Each row was made from one path, in order. Every step used is in the known rows, and no mark comes twice. Write each row's path.
Known rows:
c/p/w/x:  11.7 -14.8   2.7 -19.2  -7.2  -4.7  20.9  -2.7  -2.9   2.9  -5.0  11.8   5.4 -21.3   6.4  -3.6  15.6   1.7  21.7   3.1  13.5  14.7  -6.3  22.3  -6.4  -1.1   4.4  10.6
l/f/w/x/k:  -9.8 -23.5  18.8 -26.3 -13.8 -23.3   6.6 -10.1   7.9  13.0 -15.6  -3.5 -11.6 -24.4  -8.1 -15.0  -4.3 -15.3  20.0  -0.7   4.4  36.4   1.6  19.4 -21.9  -7.5  17.2  12.9
u/r:   6.0  -5.9  -5.5 -26.1  -0.6 -17.7  22.5  -2.8   0.6 -22.6 -14.6  -7.4  18.1 -16.3  -4.1  -6.0  83.9   6.8  25.2  -2.2  18.6  22.4  -9.3  10.9 -51.4   7.1  -1.8  17.9
l/f/w/x/k/p: -12.2 -17.2  -7.0 -15.8  -5.7 -17.6  -3.4  12.6  12.8  20.5 -12.6   4.8 -14.6 -21.9  -7.0 -20.6 -20.7 -13.1  39.7  -1.3  25.4  18.9   2.0  27.5  -7.9 -22.5  17.9   8.8
c/f/w/x:  13.1  -7.9   8.8 -16.1 -16.1 -12.7   6.4  15.8  11.7   9.5  -2.8  10.1 -32.4 -11.6   3.8 -17.3  45.1 -31.7  45.2  -0.6  53.2  13.0  -1.5   7.5  -9.3 -28.2  10.0  10.0
l/p/w/x:  -6.6  -7.2 -29.9 -18.4  -2.4   0.4   2.9  29.6   3.6   2.8 -13.6   8.3   5.6 -13.0  12.5  -6.1  13.6   8.5  30.6   6.2  48.9   2.7   7.5   9.8   3.0 -18.1   5.7   8.8
k/p/l/f/w/x/c: -17.5 -13.2   5.5 -14.8 -14.2  -3.7  -6.8  16.8   7.6  32.1 -32.5 -18.3 -18.2  -5.1   2.9 -17.4 -50.7 -14.7  28.1   3.4  21.2  41.7  21.1  35.3   1.9 -22.8  13.0  11.1
c/f/w/x/l:   6.7  -5.4  22.9 -15.2  -0.3  -3.8   8.7   9.4   7.3   6.6 -10.2  11.8 -41.0 -11.2  10.9 -17.3  16.4 -35.4  33.2   1.8  44.7  27.3   3.5  11.0 -11.6 -23.3   7.2  10.6
f/w/x/c/p:  -5.1 -19.2  10.5 -22.5 -13.5 -14.5   8.5   5.9  -3.7  25.7 -21.7  11.0  -2.9  -1.6  -3.9 -14.3   8.2 -20.7  38.2   2.1   3.1  29.7  -3.3  11.4   6.0  -6.4  10.8   8.0
x/l:   0.2  -5.5  23.8 -20.0  10.6  -3.7  24.2  -7.7  -3.9 -10.8 -16.9 -10.1   7.2 -14.9   3.9  -2.7  38.7  -3.0  13.0  -2.4  16.8  42.6   7.5  27.9 -36.1  11.1   5.2  13.7
w/x/c/p:  -6.2 -11.7   1.3 -21.1 -14.8  -6.4  20.3   0.7  -5.0  11.5 -13.1  -1.6  14.6  -5.2   1.7  -8.2  34.7  -2.2  25.8   1.6  11.6  26.2   2.6  19.8   5.6   3.8   4.9  11.8
c/f/w:   8.2  -4.4  33.5 -13.6 -12.2 -14.1  17.2   3.4   6.0  -1.3  -0.1  -2.3 -30.4 -10.3  -2.6 -11.1  63.8 -27.5  35.6  -2.4  40.5  30.7  -3.4  17.6 -32.9  -7.8  10.4  11.1
d/k/x:   2.4 -18.5 -14.2 -24.6  -9.5  -7.6  16.2  21.2   7.0  -2.4  -9.6  -3.5  15.8  -6.4  -1.8  -1.5  46.7  -2.0  28.8  -6.0  32.9  16.7  12.2  14.7 -17.9 -19.2   5.6  11.8
d/k/x/l/f:   1.4 -18.0  15.7 -26.0   2.1  -4.5  25.7  -1.8   3.8  -5.5 -17.1 -11.3  -6.7 -14.1   6.9   3.1   3.1  -1.6   7.3  -1.9  14.3  44.8  16.3  33.4 -35.6  -8.2   6.4  16.2
f/w/x/l/r:   3.3 -18.3   3.6 -23.0   7.7 -10.1   0.9  12.7   3.8  17.6 -26.4   3.3 -22.0 -19.2   7.9 -18.7 -24.4 -27.5  37.3  -1.2  24.3  35.9  17.9  11.2 -32.5 -12.1   8.9   9.6
d/k:   1.5 -22.2   9.2 -32.3 -11.8 -10.6  30.2   0.0  -0.6  -9.1 -11.2 -11.6   6.3  -8.0  -3.1   5.1  66.3  -1.6  12.4  -4.0  23.7  39.8   2.5  13.1 -32.5  -0.1   4.5  13.7
p/w/x/l:   0.5 -12.9   2.3 -22.4   5.4   3.5  14.4  -5.6  -2.6  -2.6 -14.8   5.6   1.5 -17.4  11.9  -9.3  -6.7  -2.2  11.9   2.6  12.2  30.0   2.5  15.7  -8.0   0.6   3.3  12.4
p/l/r:  -2.0  -9.5  24.3 -15.5  -6.0  -0.9  16.5  -0.8  -0.5  -2.8 -18.2 -40.2   2.3 -23.5   7.7  -1.8  15.5  -1.7   9.8  -3.4  28.4  48.8  37.3  34.3 -54.2   9.4   4.6  16.1
d/k/f/w/x/c: -11.2 -21.2  19.7 -31.8 -27.9  -8.5  17.3 -15.2  -3.2  13.0 -15.3  -4.2 -27.1   8.8  -8.4 -13.2  18.3 -30.6  21.5   0.2   8.0  50.2  -7.3 -20.0 -10.1   1.1   7.7  13.3
c/p/l/f/w/x/k/d:   7.0 -23.0  41.1 -27.7 -20.9 -14.2   0.8 -17.5  -4.4  25.6 -17.2  -9.3 -25.8 -23.7   5.0  -5.1 -46.6  -9.7  -3.5   4.4  26.5  26.9   6.3  32.4 -30.9  -0.5  13.7  18.6
w/x:   7.3 -11.6 -12.8 -23.5  -8.7 -10.3  13.4  12.9   6.4   3.6 -12.1  -2.4  12.9 -17.6   2.2  -9.6  51.6  -1.5  32.4  -2.9  36.7  12.7   6.4  15.1 -10.9 -14.7   6.7  11.9
d/k/f/w/x/l:   6.7 -18.1  32.4 -28.8  -3.3  -3.5  19.8 -13.0  -1.4   5.5 -18.5   8.1 -44.3  -4.6   1.5  -9.0   2.0 -35.2  14.9   0.6  20.1  47.3  -2.9 -11.5 -29.2  -9.5   5.6  13.0
c/p/l/r:   6.0  -7.7  37.6 -11.8  -3.9  -1.1  25.6  -4.1  -5.0   1.1 -15.3 -31.2  -6.4 -26.8  10.5   3.4   9.6  -2.5  11.0  -0.6  23.7  47.4  32.1  42.7 -53.0  11.2   3.1  15.0
x/c/p:  -9.4  -8.5  25.2 -18.7 -10.1  -7.7  30.6 -12.3 -11.4  -0.3 -10.7 -12.8  15.3  -3.8  -4.0  -1.6  50.5   1.5  19.2  -0.1  -0.9  42.4  -1.4  29.6 -16.7  25.1   6.1  13.1

Write each row's path:
-13.9 -24.1  43.0 -22.9 -20.7  -5.3  15.6  -1.5  -2.0  21.0 -30.0 -17.6 -18.4  -0.2   1.4   2.5 -42.5 -16.6   5.9   2.7 -11.6  61.7  21.5  36.0 -18.5  -8.7  10.1  14.0 -> d/k/x/c/p/l/f/w
-21.9 -26.1   3.6 -26.1 -21.0  -2.4   1.1  17.5   5.6  29.7 -34.1 -16.0 -28.9   2.3   4.2  -8.2 -55.0 -18.1  16.9   3.8  17.8  50.7  19.7  23.4   2.4 -26.2   9.8  11.3 -> d/k/p/l/f/w/x/c
-12.1  -5.4  31.3 -15.0 -20.8 -10.0  16.0  -5.5  -1.6   2.5  -4.4 -12.3 -24.2   4.9  -5.1 -15.0  50.6 -27.0  31.4  -0.4  19.9  46.2  -4.4  11.0 -15.0   9.0  10.4  12.1 -> x/c/f/w
-16.6 -16.3 -10.7 -24.5 -18.4  -0.8  11.1  -8.3  -4.7   3.9 -12.0  -6.4  19.3  -3.0   1.1 -13.1   7.6   3.3  17.9   2.3  -2.0  32.0  -2.0   9.5  10.7  12.3   6.2  12.6 -> p/w/x/c
-13.2  -9.2   1.9 -11.0  -9.4   0.4  17.0  -5.6  -8.3   2.4  -4.8  -0.3  22.4  -2.3  -0.3  -7.9   2.4   6.4  26.2   0.9  -8.8  26.0  -0.4  29.0   4.3  15.1   6.4  10.7 -> k/x/c/p/w
  3.4 -14.3  50.1 -25.2   7.7 -17.0  20.6 -15.6  -1.4   3.0 -26.5  -8.6 -24.3 -19.5  -0.5  -4.5  -3.1 -18.2  13.1  -0.1  -2.9  60.5   2.6  34.1 -52.9   6.8  13.4  13.3 -> x/l/f/w
  6.5 -13.6  11.1 -16.2   7.9   2.1  20.6  -9.2  -8.2   3.5 -10.2   5.2 -14.6 -25.9  17.6  -6.2 -37.2  -4.1  15.7   4.2   8.4  35.2  10.5  26.9 -25.9  10.3   1.2  12.2 -> c/p/w/x/l/r
-18.6 -18.7 -16.4 -25.7 -17.4  -3.3  15.6  12.6   0.6   1.4 -13.7 -11.9  23.3   8.7  -4.6  -6.3  34.0  -1.2  25.5  -4.1  11.4  32.8  12.9  11.3  -0.6  -2.7   5.3  12.4 -> d/k/x/c
 -3.1   3.2   4.8 -11.6   6.9   1.4  -1.6  37.7   9.2  10.2 -15.3  17.3 -46.6  -6.1  19.6 -14.4   8.7 -29.4  40.4   7.9  74.4  12.1  11.5   7.1  -0.5 -37.3   6.9   8.2 -> c/f/w/x/l/p
  5.5 -12.9   5.4 -22.5 -26.9 -14.9  -5.2  -0.4   3.9  12.9   8.8   7.7 -28.1 -10.1  -0.5 -21.2  24.6 -23.7  26.3  -0.5  65.4  -2.2  -9.2   0.7 -11.1  -7.7  12.4  15.7 -> c/f/w/x/k/d
  0.0 -25.1   3.4 -25.1 -11.7  -5.1   1.8  26.7  12.9  26.8 -29.9  -7.1 -33.6 -12.4   7.3  -4.0 -43.8 -18.0  22.5   1.8  39.0  35.3  19.9  27.0 -14.4 -44.0   9.6  10.6 -> d/k/p/l/f/w/x
  3.9 -11.5  26.5 -17.6  10.6 -12.9   6.4   3.3   6.3  10.1 -24.4  -0.7 -16.4 -17.9   1.7 -10.7 -19.4 -18.2  29.4  -2.4   7.6  39.7  10.6  36.2 -38.6 -13.9  15.1  11.9 -> k/x/l/f/w
 -9.9 -17.9   7.8 -17.8  -9.9  -4.8  19.4 -17.8  -5.1  -1.1   1.8   9.7  11.7 -24.4   0.6  -7.1   2.6   3.6  12.5   2.9   0.8  21.1  -4.8  20.8  -0.2  10.4   6.0  12.0 -> c/p/w/x/k
 -5.8 -18.9 -25.5 -23.5   6.6   9.4  11.2  17.9   0.6   3.2 -13.4  16.1  -9.6  -6.0  13.0  -6.5 -29.8  -2.7  21.3   3.0  32.0  21.4   1.3  13.1   5.2 -19.7   0.6   8.9 -> d/k/p/w/x/l
-21.4 -12.6  36.1  -9.2  -3.9  -9.0   2.4  -2.1   5.8  11.2 -21.4 -22.8 -17.5 -20.8  -5.1 -10.0 -36.1 -10.7  15.0  -0.9  12.3  48.7  18.1  45.4 -33.3  -5.7  15.5  12.6 -> x/k/p/l/f/w
  3.5 -15.1  19.8 -25.1   1.9  -2.1  22.3 -20.8  -1.6  -2.9 -16.0  -5.2 -11.9 -25.3  13.0  -4.1 -23.7   2.7  -0.7   4.4   1.9  43.6   2.4  32.3 -25.4   6.5   7.0  15.8 -> p/w/x/l/f
-10.2 -11.6  37.6 -19.9 -20.2  -1.3  23.4 -15.2  -3.8  13.5 -23.3 -29.7  -4.6 -15.7  11.5   0.3 -12.6   1.9  -4.6   5.8   0.6  52.7  21.6  45.4 -12.9   4.9   6.9  18.0 -> w/x/c/p/l/f
 -8.8   6.8 -16.5  -7.8  21.0   5.4   1.2  40.5   5.9  -0.6 -20.4   3.9   9.3  -9.1  12.9  -7.0  15.8   3.5  37.6   2.1  55.3   5.7  26.3  26.6 -11.1 -21.1   6.0   9.2 -> k/x/l/p
-16.3  -5.5 -14.4 -14.8 -10.2  -4.6   8.1  10.2   1.2   2.7 -11.5 -13.6  31.6   0.8  -5.2 -14.4  40.0   2.2  36.8  -4.9  15.7  22.6  13.5  22.8  -1.4   3.8   8.8  11.9 -> k/x/c
 -4.5  -4.3  55.1 -11.7 -20.7   1.7  14.7 -21.8  -7.1  20.2 -20.8 -13.9 -30.3  -2.7   1.3 -12.0 -13.1 -28.4  15.6   4.4   5.0  51.7   9.7   9.3 -13.5   3.8   7.5  14.0 -> k/f/w/x/c/p/l
-13.5 -19.0  -4.0 -27.0 -14.8 -14.0   0.1  10.4   1.9  21.4 -25.2   1.8   2.6   1.6  -6.4 -20.1  15.9 -20.9  38.8  -0.4   7.0  32.1   1.7   2.4   4.4  -8.5  12.4   8.9 -> f/w/x/c
 11.2 -20.1  19.1 -29.9 -19.9 -12.2  18.1  -6.7   3.4   8.3 -11.2   4.8 -34.4  -5.7  -6.1  -9.2  32.1 -31.8  27.7  -1.7  30.2  35.2  -6.6 -15.7 -27.6 -16.1   7.7  12.3 -> d/k/f/w/x
-19.4 -12.3 -26.4 -15.0 -27.1  10.5  14.6  14.4   2.1   3.1   8.8   1.7 -21.7   9.8   8.8 -12.9   4.6  -7.9  26.1   4.3  46.3  22.2  -4.2   7.5  28.7 -11.4   0.7  11.2 -> d/k/p/w/x/c/f
-15.6 -19.7  33.5 -26.4 -21.4  -8.9   2.9  -5.5   1.8  23.3 -36.2 -26.6 -14.6  -8.4   2.5 -10.5 -32.0 -16.2   8.3   3.4  -1.4  58.7  21.0  25.5 -13.2  -7.2  13.0  15.0 -> p/l/f/w/x/c
-12.5 -21.1   0.9 -23.4  -9.9 -17.6  -0.2   4.2   6.2  12.7 -15.7   7.7   4.0 -16.5  -9.1 -19.6  11.7 -20.4  33.8  -2.9  14.7  21.3   2.6   3.5  -6.1 -12.2  14.2   9.1 -> f/w/x/k
-13.5   5.2  -2.3  -5.5 -19.7   0.6  13.8   7.8   4.9  -4.9   7.7 -15.5   0.4   2.2   1.4 -15.8  57.2  -8.3  36.4  -3.3  40.1  19.9  12.0  23.1   1.6  -1.6   7.2  13.7 -> k/x/c/f
 -7.3  -3.8  18.4 -14.8 -16.2  -5.8  21.1 -27.9   1.3  -8.1   5.3 -12.8  -0.7 -20.6  -7.1 -15.4  44.4  -7.3  15.9  -2.5  25.8  26.9   2.1   3.2 -20.8  12.4   8.1  16.7 -> w/x/k/f
